Each row was made from one walk, in order. Every step used is in the known rows, and no mark comes twice. Write each row's walk.
In the rows, zero is written as 128.
Known rows:
pebo -> dorol -> kevugoz: [112  77 127 166 151  93 117 122 159 145  84 192 139 133 127 127 108 141
 104 142  91 155 130 132 113 100 130 104  96 150 148 135 142  80 158 194
 144 157 140 147 136]
ludam -> gurugon: [143  72 141 161 151  94 120 119 164 126  86 180 108 129 144 136 119 121
  83 126 110 167 125 100  95 120 137 103 108 133 147 147 137 112 164 195
 118 127 114 125 111]
deko -> pebo -> gadup -> kevugoz -> lemud: [168  56 134 138 129 110 175 139 161 114 107 164 116 104 121 135 143 127
  91 133 114 161 144 157  82  75  79 121  89 166 117 160 128  58 161 182
  74 131 160 147  87]
ludam -> bavu: [154  84 114 138 165 104 142 142 134 137 114 148 125 137 125 141 103 128
 109 131 113 168 109 129 110 114 134 112  85 122 137 142 126  90 158 154
 104 111 140 152 108]
bavu -> ludam -> gurugon: [129  66 120 153 151  94 137 136 159 115 107 169 130 124 153 134 140 132
  83 122 109 171 127 105  94  88 126 110 100 139 156 147 140 102 174 197
 103 118 112 132 104]
nuta -> gurugon -> taba -> deko -> pebo: [152  70 124 163 182 120 155 103 139 102 106 149 109  67 127 127 116 154
 115 107 118 131 118 111 103 109  88  87 138 140 105 139 144  97 198 209
 106 103 146 107 126]
gurugon -> taba -> deko -> pebo -> duseg: [134  56 114 143 189 109 147  88 155 115 109 164  82  94  98 134 118 125
 124  90  99 138 105 129  94 115 115 127 138 181  95 142 125  60 216 173
  89  94 157  98 119]
kevugoz -> gurugon -> pebo: [114  79 135 167 164  85 136 122 139 130  90 136 117 125 127 143  83 129
  99 149  98 169 151  74 137  90 126  93 110 135 160 157 145  83 136 183
 107 122 133 136 145]
bavu -> ludam: [129  71 107 131 152 108 143 151 141 134 126 150 147 117 139 139 133 124
 112 130 106 169 139 120 103  76 122 113  92 139 160 150 135  91 162 175
  91 113 139 143 113]
ludam -> gurugon -> taba: [142  64 111 175 156  93 119 112 152 124  83 172 104 112 142 142 115 128
 106 120 113 166  99  92  96 128 163 107 127 150 122 133 136 120 182 211
 117 118 101 133  99]
dorol -> pebo -> gadup: [129  79 110 147 137 126 148 138 141 116 120 149 149 120 121 156 112 122
 121 121  93 168 139 117 108 127 137 116 108 126 163 160 131 116 132 173
  76 133 135 162  99]
kevugoz -> gurugon -> taba -> deko -> pebo: [132  77 117 159 189 112 156 109 132 107  95 148 105  94 106 107 111 141
 127 123  98 147 105 103 105  92  94  93 154 144 132 126 148  84 187 192
  75  87 138 120 133]
bavu -> ludam -> gurugon -> taba -> deko -> pebo: [130  62 108 158 191 109 167 115 149  83 100 164 117  90 133 131 153 150
 103  97  96 146 110 119  81  91 101 110 136 159 120 140 150  82 209 210
  70 100 124 114 105]
dorol -> kevugoz -> gurugon -> taba: [116  82  95 182 159  98 134 136 133 138  82 141 140 118 114 106  89 138
 149 148  98 178 103 107 135  88 141  91 143 147 141 106 144 121 169 187
 113 137 111 145 133]
taba -> deko -> pebo -> gadup: [152  66 129 119 174 142 161 135 144 106 110 184 123  97 104 123 158 129
 113 101  81 149 159 155  88 115  93  98 116 139 155 152 151  76 169 165
  69 126 170 128 110]
gurugon -> pebo: [123  73 126 149 165  93 132 120 145 132 100 149 121 118 134 166  96 123
  94 132  91 161 161 106 121 107 140 105  88 144 149 169 140  79 135 175
 115 130 141 134 134]
taba -> deko -> pebo -> dorol -> kevugoz -> lemud: [113  81 139 157 187  92 146 104 170 115  90 196 124 108 117 126 132 175
  74 128  82 153 125 173 103  81  66 112 102 165 109 130 142  35 204 208
 116 150 161 122 131]
kevugoz -> lemud -> fozu: [153  74 123 113 144  92 126 143 161 140 117 168 132 124 132 171 112 134
  84 141 100 180 128 129  86  78 123 122  64 152 153 157 104  80 183 178
 101 139 152 151  92]
dorol -> pebo -> gadup -> kevugoz -> lemud -> fozu: [155  71 120 129 125  99 177 140 159 102 111 152 150 120 129 200 104 139
  96 141 108 166 133 127  91  83 107 151  74 153 149 173 104  70 155 169
  65 148 156 192  69]
deko -> pebo -> gadup -> kevugoz -> gurugon -> taba: [152  47 116 160 134 107 182 134 134 103  89 145 114 101 101 103 119 116
 143 145 111 150 115 104  96  83  99  98 134 164 127 136 139  83 151 181
  67 108 139 159 102]
kevugoz -> gurugon: [137  87 138 154 150 100 129 130 143 140  98 151 119 131 127 113  95 122
 112 143 113 171 130  89 118  89 121  90 117 124 166 137 142 105 152 179
 103 110 128 137 135]
nuta -> gurugon -> taba: [150  72 111 169 149 110 127 123 138 134 107 141 121  91 144 135 101 139
 120 129 133 155 115  94 110 114 137  87 118 133 117 136 132 131 175 211
 131 113 127 134 111]
gadup -> kevugoz: [169  73 139 151 141  99 145 117 147 135  90 165 114 115 141 146  96 111
  96 143 127 140 135 114  98  99 126 126 103 142 133 156 137  70 146 166
 112 120 144 147 126]
taba -> deko -> pebo -> duseg: [134  62 143 135 187 106 146  90 161 118 112 170  80 110 102 131 125 121
  97  97 102 139 126 131  97 111  97 127 119 168 122 160 129  53 202 156
  97 100 170  89 129]
dorol -> pebo -> gurugon -> taba -> deko: [121 113  95 174 201 100 137  93 139  94  92 133 136 100 125 173  67 158
 133 107  90 141 115  92 118 126 131 123 152 133 117 138 150  88 152 211
  85  94 117 158 117]
gurugon -> pebo -> dorol -> kevugoz -> duseg: [ 80  65 127 156 163  76 134  94 164 139  79 168 136 141 125 145  86 136
  70 134  77 124 148 139 124 113 147 128  82 166 135 166 138  62 146 205
 142 155 139 125 134]
taba -> deko -> pebo: [148  76 141 137 181 121 151 113 147 117 107 172 109  97 114 127 130 129
 100 112  91 140 141 137  92 107  94 106 116 139 137 151 143  66 172 171
  86 110 161 106 130]
nuta -> gurugon -> taba -> deko: [154  86 117 160 188 120 136 106 138 120 102 155 121  76 144 147 113 160
 112 109 128 145 122 103 116 118 117  96 137 114 115 130 148 112 199 206
 121 113 146 130 122]
gurugon -> taba -> deko: [148  88 106 142 191 121 129 110 136 126  95 171 119  96 128 151 119 138
 120 113 103 152 117 125 103 121 144 115 140 133 128 130 147  89 190 182
  99 112 143 138 124]
gurugon -> pebo -> dorol -> kevugoz -> lemud: [ 89  78 127 173 168  68 125 107 171 133  80 173 134 124 133 169  98 166
  70 146  85 177 143 145 133  84 113 109  77 173 118 147 139  44 164 216
 147 173 141 148 129]
gurugon -> pebo -> gadup -> kevugoz -> duseg: [139  51 133 126 144 102 169 108 155 126  89 151 125 124 128 161 110 110
  76 126 108 122 166 135 104 117 142 141  89 155 136 187 139  60 129 178
  95 133 157 142 103]
taba -> deko -> pebo -> dorol: [127  69 154 144 181 106 138  99 156 108  97 197 105 101 119 124 132 141
  84 118  88 123 139 128  86 110  87 106 107 154 130 151 145  39 178 197
 102 110 170 124 138]
nuta -> gurugon -> taba -> deko -> pebo -> gadup: [155  62 115 148 172 139 169 124 136  98 113 157 122  67 115 125 151 152
 127 100 110 144 136 127  95 114  91  76 139 134 122 140 147 110 193 203
  89 121 159 130  98]
gadup -> pebo -> dorol -> kevugoz -> gurugon -> taba: [ 90  79 106 193 137  83 149 115 157 118  67 190 151 102 112 104 101 150
 117 157 100 137  92  98 137  65 119 102 121 146 131 113 158  79 165 195
 132 156 119 158 127]
deko -> pebo -> dorol -> kevugoz -> lemud -> fozu: [117  56 135 139 140  80 150 133 171 121  96 187 136 122 108 142 122 150
  84 149  73 162 123 154  85  57  83 111  57 194 140 149 108  47 188 195
 114 161 161 142 103]

Which walk is each row?
[115  68 117 170 188 104 147 100 146 111  82 187 125  98 103 121 126 158
 117 118  75 131 109 150 102 104 103 103 135 172 111 123 152  57 194 203
 111 136 152 131 135]  gurugon -> taba -> deko -> pebo -> dorol -> kevugoz
[135 112  99 158 186 104 141 105 155 102  80 186 136  77 118 147 106 149
 116 108 102 121 120 111 112  92 125 120 133 121 115 129 174  64 159 187
 111 119 131 148 112]  gadup -> pebo -> gurugon -> taba -> deko
[132  49 119 157 150  91 177 136 153  88  85 166 136 114 148 178 147 133
  72 130 107 163 161 106 107  84 118 122  99 157 147 173 157  60 140 186
  90 146 135 166  96]  bavu -> ludam -> gurugon -> pebo -> gadup -> kevugoz
[145  81 116 154 135 105 168 128 159 108 110 145 142 114 139 175 106 142
  94 136 121 166 133 138 106 100 101 142 100 143 120 162 122  74 151 184
  75 139 143 174  85]  dorol -> pebo -> gadup -> kevugoz -> lemud
[158  71 138 148 134 109 159 142 142 122  85 163 123 123 121 115 117 121
 112 155 126 162 141 100 108  84 108 102 123 129 160 140 148  89 139 166
  90 127 145 172 116]  pebo -> gadup -> kevugoz -> gurugon
[121  85 107 173 193 109 167 119 132 108  80 149 130  94  93  96 107 150
 138 128  82 158 107 126 122  85  95  88 164 152 130 112 154  87 191 185
  86 124 134 118 144]  dorol -> kevugoz -> gurugon -> taba -> deko -> pebo
[131  62 137 174 181 107 149  85 150  97 101 179 106  76 130 124 123 167
  96 114 115 115 116 105  95 111  80  90 127 150  98 140 145  73 200 232
 123 103 156 124 127]  nuta -> gurugon -> taba -> deko -> pebo -> dorol
[106  63 140 157 164  81 122 104 156 129  89 178 115 125 138 164  98 133
  77 140  88 144 154  94 116 110 133 110  81 158 143 170 146  50 133 199
 134 135 152 151 136]  gurugon -> pebo -> dorol
[145  93 138 145 195 102 144 109 154 105  94 160 113  98 107 125 105 136
 109 107  83 132 149 116  91  99  87  99 123 141 134 148 162  60 147 192
  91  95 148 117 133]  taba -> deko -> pebo -> gurugon
[133  78  97 154 196 110 142 117 146  96  96 176 128  99 153 150 150 157
  98  98 107 161 110 113  94 103 133 120 141 140 128 129 152  91 211 205
  94 110 117 137 104]  bavu -> ludam -> gurugon -> taba -> deko
[118  72 123 150 157 104 150 144 139 120  92 148 133 120 114 139 113 126
 110 139  83 180 164  89 131  94 123  83 113 134 174 157 153  89 130 177
  91 139 143 157 119]  kevugoz -> gurugon -> pebo -> gadup
[162  68 150 142 166 122 187 128 142  93  87 167 113  97 102 106 139 130
 107 133 108 139 149 116  97  83  65 107 142 136 148 144 159  56 162 164
  62 117 171 143 125]  taba -> deko -> pebo -> gadup -> kevugoz -> gurugon
[134  71 109 164 160  92 136 118 146 116  96 136 115 103 104 125  95 127
 142 119  86 140 115 103  87 100 123  92 122 171 112 138 140  88 137 210
  93  87 120 131 110]  deko -> pebo -> gurugon -> taba
[122  76 138 157 130  93 134 114 170 125  96 214 128 108 138 132 119 129
  74 143 113 115 123 112 107  89 115 121  78 133 139 157 151  53 145 181
 136 138 149 143 114]  gadup -> pebo -> dorol
[ 99  82 139 179 152  85 125 122 152 135  78 178 135 140 121  99  96 146
 107 159  97 163 122 104 128  82 115  91 115 144 155 120 146  86 157 197
 139 148 131 149 149]  pebo -> dorol -> kevugoz -> gurugon
[110  83 123 168 130  92 140 122 168 128  82 213 156 107 124 125 117 139
  92 151  97 128 126 137 123  80 117 117  85 140 137 142 154  58 146 175
 145 174 140 150 128]  gadup -> pebo -> dorol -> kevugoz
[121  78 117 140 150 104 138 121 157 155  96 154 143 136 119 118  98 117
 100 125  95 139 129 157 110 115 154 124  99 144 142 147 129 110 165 179
 123 143 125 108 120]  dorol -> kevugoz -> duseg
[105  79 110 164 162 103 156 153 138 119  77 151 154 123  98 132 108 138
 122 145  71 188 166 115 150  84 122  79 119 140 173 145 158  99 133 171
 106 177 136 157 128]  dorol -> kevugoz -> gurugon -> pebo -> gadup
[142 102 107 154 206 102 119 107 144 115  86 163 121 100 120 148  94 150
 128 105  97 150 124 106 104 113 136 107 145 134 124 123 159  82 163 204
 105  97 131 150 122]  pebo -> gurugon -> taba -> deko
[160  78 117 151 178 121 162 123 131 105  77 171 121  96 121 133 125 142
 130 130 120 152 122 108 107  95 115 111 162 128 139 119 156  78 176 180
  79 119 149 176 114]  pebo -> gadup -> kevugoz -> gurugon -> taba -> deko
[148  52 131 130 136 130 157 149 147 121 116 168 126 113 104 115 151 108
 119 119  83 161 150 140  88 107 110  91  99 154 156 158 136  93 140 166
  77 125 158 131  97]  deko -> pebo -> gadup
[168  56 116 141 170 130 180 120 135  92  90 175 116  82 107 138 146 130
 124 115 103 130 132 146  84 107 103 120 138 161 114 140 147  56 173 174
  66 116 170 146 101]  gurugon -> taba -> deko -> pebo -> gadup -> kevugoz
[157  71 137 167 181 101 175 100 134  97  77 150  98  84 112 114 105 140
 121 135 118 128 106 101 102  83  85 115 159 156 112 131 149  54 183 187
  74  88 146 129 139]  gadup -> kevugoz -> gurugon -> taba -> deko -> pebo
[ 99  91 114 182 193  98 131 103 143 122  65 182 132 114 113 114 105 170
 120 139  93 156 104 111 129  92 116  95 152 142 132 100 159  75 196 209
 124 140 135 155 150]  pebo -> dorol -> kevugoz -> gurugon -> taba -> deko
[137 101 124 156 139  88 139 125 169 116  92 178 137 105 123 129 101 127
 102 130 106 128 142  99 115  81 118 113  95 121 137 154 162  75 119 176
 123 125 126 145 113]  gadup -> pebo -> gurugon
[113  55 109 145 159 102 162 143 151  98 100 162 140 118 139 165 161 139
  84 116  86 182 164 109 110  90 128 101  98 147 168 168 152  87 152 193
  87 146 127 155  90]  bavu -> ludam -> gurugon -> pebo -> gadup
[ 94  71 147 174 165  75 128 102 149 123  83 163 110 129 130 140  87 141
  82 153  92 154 143  68 130  91 116  96  98 148 156 154 149  58 137 207
 125 120 140 153 146]  kevugoz -> gurugon -> pebo -> dorol
[ 99  71 134 194 160  75 135 107 154 124  79 166 138 109 142 153  89 164
  80 144  99 148 154 100 146  97 105  84  87 151 130 156 153  78 151 219
 172 170 146 140 149]  nuta -> gurugon -> pebo -> dorol -> kevugoz
[ 96  76 126 152 127  89 144 104 181 134  87 204 154 123 120 109 108 129
  72 138 100  95 120 151 113  98 130 138  75 144 131 153 143  66 156 183
 143 162 138 119 113]  gadup -> pebo -> dorol -> kevugoz -> duseg
[102  81 150 173 184  97 152 106 153 108  78 186 129 113 103  87 113 157
 100 143  78 143 125 125 117  77  68  92 132 151 145 124 160  53 181 194
 109 134 153 122 165]  taba -> deko -> pebo -> dorol -> kevugoz -> gurugon
[ 99  86 120 174 169  82 145 132 138 131  73 140 142 124 111 133  80 142
 111 152  81 184 149 101 154  77 126  90 119 143 159 142 151  90 139 176
 120 158 127 136 153]  dorol -> kevugoz -> gurugon -> pebo
[ 90  55 133 173 166  69 136 112 169 100  91 180 122 130 157 165 131 149
  58 131  93 155 142  84 105  91 122 111  82 163 148 165 152  54 155 225
 127 130 127 145 118]  bavu -> ludam -> gurugon -> pebo -> dorol
[134  75 144 172 159  74 159 110 142 119  73 139 109 120 135 151  69 124
  89 162 115 151 145  71 133  77 111 111 114 146 145 161 147  55 129 176
 113 120 139 149 149]  gadup -> kevugoz -> gurugon -> pebo
[ 95  57 116 192 148  85 150 116 142 118  75 156 128 114 100  88  99 142
 131 152  83 150  97 110 116  77 105  82 130 180 125 114 138  83 170 217
 116 124 128 138 137]  deko -> pebo -> dorol -> kevugoz -> gurugon -> taba
[153  79 148 162 144  91 149 122 145 132  81 150 112 122 136 120  86 121
 102 161 134 153 124  82 114  78 110 114 120 136 148 142 143  76 146 174
 106 113 132 150 136]  gadup -> kevugoz -> gurugon
[137  83 129 170 131 107 177 131 137 100  99 132 140 121 124 135  86 131
 120 152 118 157 130  82 123  97 106 119 130 130 159 154 139  95 127 170
  70 120 133 177 116]  dorol -> pebo -> gadup -> kevugoz -> gurugon
